Known rows, with every way that one mark hangs from another
Q917[Q186[Q362 Q468 Q972]]: [-13.2 -18.4  39.1   1.7   9.6  66.0  54.6  88.1   6.9  -6.8   4.5 -10.2
  17.1 -35.2  15.3  19.0   0.5  31.9  -7.4   5.1]
Q186[Q37 Q362 Q468 Q644]: [ -5.1  -6.0  51.4   8.0  15.2  54.3  43.3  54.8  24.2 -29.3  -2.8 -16.1
  19.2 -26.0  12.8  38.8  21.1  13.1  -5.4   0.7]
Q917[Q186[Q362 Q972]]: [ -6.1 -14.7  31.5   2.3  13.1  64.1  46.6  70.7   9.5  -0.9   3.4 -16.4
  11.1 -44.1  19.4  12.6  -7.2  39.3  -1.8  14.0]
Q362[Q186[Q37 Q468 Q644[Q286]]]: [-17.7  12.1  77.5   6.8  33.9  58.0  38.1  27.6  18.1 -27.2 -17.0 -18.0
   3.9  -6.3   6.1  30.9  22.2  12.7  -8.5  -7.8]
Q917[Q186[Q37 Q362 Q972]]: [ -7.7  -5.3  39.3  11.3  12.7  68.8  50.7  77.4  15.8  -9.5   1.9 -15.2
  12.6 -42.8  23.3  29.1   8.4  34.1   4.0   9.3]
Q362[Q186[Q644]]: [  1.1  -6.6  55.5  -8.4  19.8  55.6  30.9  -0.1   6.0 -12.0 -25.4 -32.2
   0.7 -27.5  17.0   9.9  -4.4  32.3  -6.1  10.4]
Q799[Q186[Q468 Q644]]: [  0.1 -17.9  49.4  -3.1   7.7  49.0  47.6  34.6   3.4 -14.9 -16.4 -24.7
  17.8 -28.7  12.3  18.2   6.3  25.4  -5.1   6.1]
Q362[Q186[Q37 Q468]]: [-14.1   0.7  65.0  -8.3  22.7  58.8  42.2  16.9   5.3 -17.6 -19.9 -22.2
   7.3 -21.3  20.0  12.9   5.7  26.6  -3.9  -8.7]
Q372[Q186[Q37 Q468 Q972]]: [-13.5  -8.4  44.9 -10.1   3.5  60.2  41.8  58.2  14.9 -13.0   6.2  -8.4
  14.5 -33.0  28.4  18.1  12.5  27.3  -0.1  -9.1]
Q745[Q186[Q644]]: [ 17.6 -12.7  44.8  -9.3   5.8  52.6  32.2  17.3  10.7  -6.8 -25.0 -29.9
   0.1 -34.2  20.7   8.6 -16.8  44.0  -2.1  -1.4]
Q286[Q644]: [-16.2  -1.2  31.0 -22.6  12.8  47.9  16.0   2.3  13.1   2.8 -15.0 -23.0
  -0.1 -46.0  16.9 -12.7  -8.8  34.8  -9.0 -10.4]
Q37[Q186[Q468]]: [ -7.1 -14.2  45.9 -18.6  34.2  44.4  42.8  24.3   3.1  -8.0 -15.9 -20.0
   6.9 -28.4  25.7 -14.8 -11.2  30.7  -9.6   9.1]
Q799[Q186[Q37 Q362 Q468 Q644]]: [ -2.3 -11.9  56.6  19.4  14.8  53.4  56.8  60.9  19.6 -31.1  -4.7 -21.4
  24.6 -26.7   6.8  43.8  28.5  17.9  -0.6   9.3]
Q37[Q186]: [ -0.1 -10.8  38.3 -19.6  37.7  42.7  34.5   5.9   4.2  -1.6 -15.6 -25.5
   0.9 -38.1  30.9 -20.3 -20.3  38.7  -4.8  16.1]
Q37[Q186[Q644]]: [  5.4 -11.4  45.4  -9.5  30.1  47.2  36.2  13.6   9.9 -11.1 -22.2 -29.1
   0.5 -32.7  25.5  -0.7  -5.2  32.5  -5.2  22.2]
Q186[Q644]: [  4.1  -7.7  36.1 -15.5  12.2  48.3  26.2  10.2   9.5  -7.0 -16.5 -25.9
   7.2 -39.2  24.6   7.4  -9.9  28.0  -4.2   4.6]
Q186[Q37 Q468 Q644[Q286] Q972]: [ -9.6   9.6  51.7   1.6  17.9  58.7  37.8  63.0  24.9 -18.0  -4.6  -6.4
  15.0 -19.7  20.3  47.2  24.1  12.1  -4.6 -11.4]
Q186[Q37 Q362]: [ -3.0  -1.9  36.9  -2.8  25.0  49.6  34.2  28.3  20.2 -12.3   0.8 -18.4
  13.2 -41.4  22.0  13.7  -2.9  27.5  -0.1   2.1]
Q972[Q186[Q362 Q644[Q286]]]: [ -7.9  -7.7  39.2  -6.0  36.5  41.8  28.2  26.4   7.4 -13.0   1.3 -14.0
   3.9 -17.7   2.4   6.0   2.4  24.0  -1.1  14.6]
Q186[Q37 Q644]: [  3.3   3.2  42.6  -6.1  11.6  53.5  31.3  17.9  16.8 -17.3 -16.6 -24.9
   8.7 -37.1  27.0  25.4   6.3  22.8   1.2   0.3]
Q37[Q186[Q362 Q468 Q644 Q972]]: [  3.8 -21.8  47.0   6.2  26.6  57.3  54.2  74.5  21.3 -18.9  -3.9 -15.3
  16.4 -24.3  19.9  32.7  16.9  25.0 -11.6  24.2]

Rows
[ -5.1  -1.2  42.5   1.7  37.7  43.4  25.1  31.7  24.6 -12.1   4.4 -17.2
   8.9 -27.2   6.5  14.5  -3.7  19.6  -8.9   6.1]  Q186[Q362 Q644[Q286]]
[ -2.2   8.3  43.5  14.9  28.6  57.6  35.1  63.4  35.0 -16.1   7.7  -9.0
  14.7 -28.4  16.0  50.8  21.7  16.5  -1.3   4.3]  Q186[Q37 Q362 Q644[Q286] Q972]
[ -3.3 -12.5  43.4  11.8  12.9  58.2  61.1  77.5  16.7 -16.6   4.2 -12.3
  28.4 -33.7  18.6  43.7  19.9  27.5   2.2   5.5]  Q799[Q186[Q37 Q362 Q468 Q972]]
[-12.7  10.9  71.5   9.0  25.5  65.6  43.7  52.1  20.9 -21.7 -12.8 -12.4
   8.0  -9.4  13.9  50.0  30.1  15.6  -6.2  -5.2]  Q362[Q186[Q37 Q468 Q644[Q286] Q972]]
[ -7.3 -19.5  45.6  -5.1  40.7  44.6  47.4  43.1  11.6 -13.9  -3.0 -18.0
  12.5 -27.4  16.8  -5.9  -6.3  28.3 -11.3  16.1]  Q37[Q186[Q362 Q468]]
[ -0.4 -11.5  57.5  -5.4   7.2  66.1  44.2  42.6   8.4 -12.5 -20.6 -21.0
  10.4 -19.9  19.8  35.4  11.9  27.4  -9.8   5.5]  Q362[Q186[Q468 Q644 Q972]]
[-11.1   1.3  64.4  -0.7  26.3  61.9  38.6  44.9  14.4 -12.4 -12.6 -13.3
   7.3  -9.3  10.9  33.0  13.6  21.6 -11.9  -0.3]  Q362[Q186[Q468 Q644[Q286] Q972]]
[  1.7 -16.1  35.3  -9.9   0.6  57.3  31.6  41.3  14.3  -6.9   2.1 -18.4
   6.7 -38.9  26.2  15.0   3.6  34.4  -2.5   9.1]  Q372[Q186[Q644 Q972]]
[  0.5  -8.0  44.8   9.7   6.1  63.2  48.4  79.3  29.0 -24.1   0.7 -10.6
  23.7 -28.8  21.3  57.8  28.1  15.9  -4.3   3.2]  Q186[Q37 Q362 Q468 Q644 Q972]
[  4.5  -8.6  48.1  18.3  18.7  52.1  48.9  43.2  20.5 -23.7  -6.0 -26.8
  19.0 -35.9  11.3  37.8  19.2  26.4   3.7  17.3]  Q799[Q186[Q37 Q362 Q644]]
[ -0.4  -2.3  36.5   5.1  28.8  53.0  31.5  56.0  27.6  -6.6   8.9 -11.0
  13.6 -29.7  14.4  34.3   4.8  21.3  -7.2   8.2]  Q186[Q362 Q644[Q286] Q972]
[  5.6 -16.8  45.3   2.7  37.1  46.5  41.0  32.6  18.8 -16.9  -8.2 -27.0
   6.4 -31.7  17.6   7.8   0.9  29.8  -7.5  30.3]  Q37[Q186[Q362 Q644]]
[ -8.3   0.1  71.1   1.6  15.4  62.5  44.1  24.9  11.0 -27.5 -25.0 -24.9
   6.8 -15.9  14.9  32.0  20.3  19.4  -4.9  -2.1]  Q362[Q186[Q37 Q468 Q644]]
[ -6.5 -10.0  52.2  10.8  44.7  53.0  49.2  77.3  27.6 -17.0   3.7  -8.1
  13.4 -14.7  10.8  30.8  18.0  18.4 -13.9  19.3]  Q37[Q186[Q362 Q468 Q644[Q286] Q972]]
[ -1.0   3.6  63.2   0.6  19.1  61.2  36.2   6.7  12.2 -21.9 -26.1 -30.7
   2.0 -25.4  19.4  26.6  12.4  27.7   0.5   5.9]  Q362[Q186[Q37 Q644]]
[  6.6  -7.4  49.7  -5.7  10.7  64.9  36.8  24.5   9.3  -7.1 -21.0 -25.4
   4.3 -28.6  25.1  29.3   2.6  35.0  -4.0  13.1]  Q362[Q186[Q644 Q972]]
[ 12.4 -14.6  35.2  -1.8   3.9  55.9  45.1  41.2   8.3  -4.9 -14.2 -24.8
  16.0 -39.9  25.3  31.8   5.5  36.4   2.1  16.1]  Q799[Q186[Q644 Q972]]
[ -3.0  -1.2  64.7   3.9   7.2  70.2  48.9  49.7  15.3 -22.8 -20.9 -19.0
  11.6 -18.2  23.5  51.1  28.6  22.6  -2.9  -0.1]  Q362[Q186[Q37 Q468 Q644 Q972]]
[-15.3 -11.5  46.8  -4.4  32.4  42.8  36.2  44.8   6.0 -18.9   2.3  -8.7
   9.4 -10.0  -1.7  11.2  11.2  17.0  -5.9   7.3]  Q972[Q186[Q362 Q468 Q644[Q286]]]
[  3.6 -18.0  38.0   0.0   7.3  58.2  43.8  71.0  21.3 -15.2   0.8 -12.7
  22.4 -29.9  19.0  41.2  12.2  20.7 -10.2   6.6]  Q186[Q362 Q468 Q644 Q972]
[ -0.4  -4.4  40.1 -13.2  10.8  50.3  33.5  11.1  -0.3 -16.9 -20.5 -21.9
   2.6 -28.1  23.7  15.4  12.5  28.3  10.0   8.5]  Q972[Q186[Q37 Q644]]
[ -6.6  -4.1  53.9  -2.0  37.5  52.7  43.5  59.5  18.2 -12.1  -9.5 -10.6
   7.1 -15.9  19.4  22.8  12.7  20.7 -12.0  10.9]  Q37[Q186[Q468 Q644[Q286] Q972]]
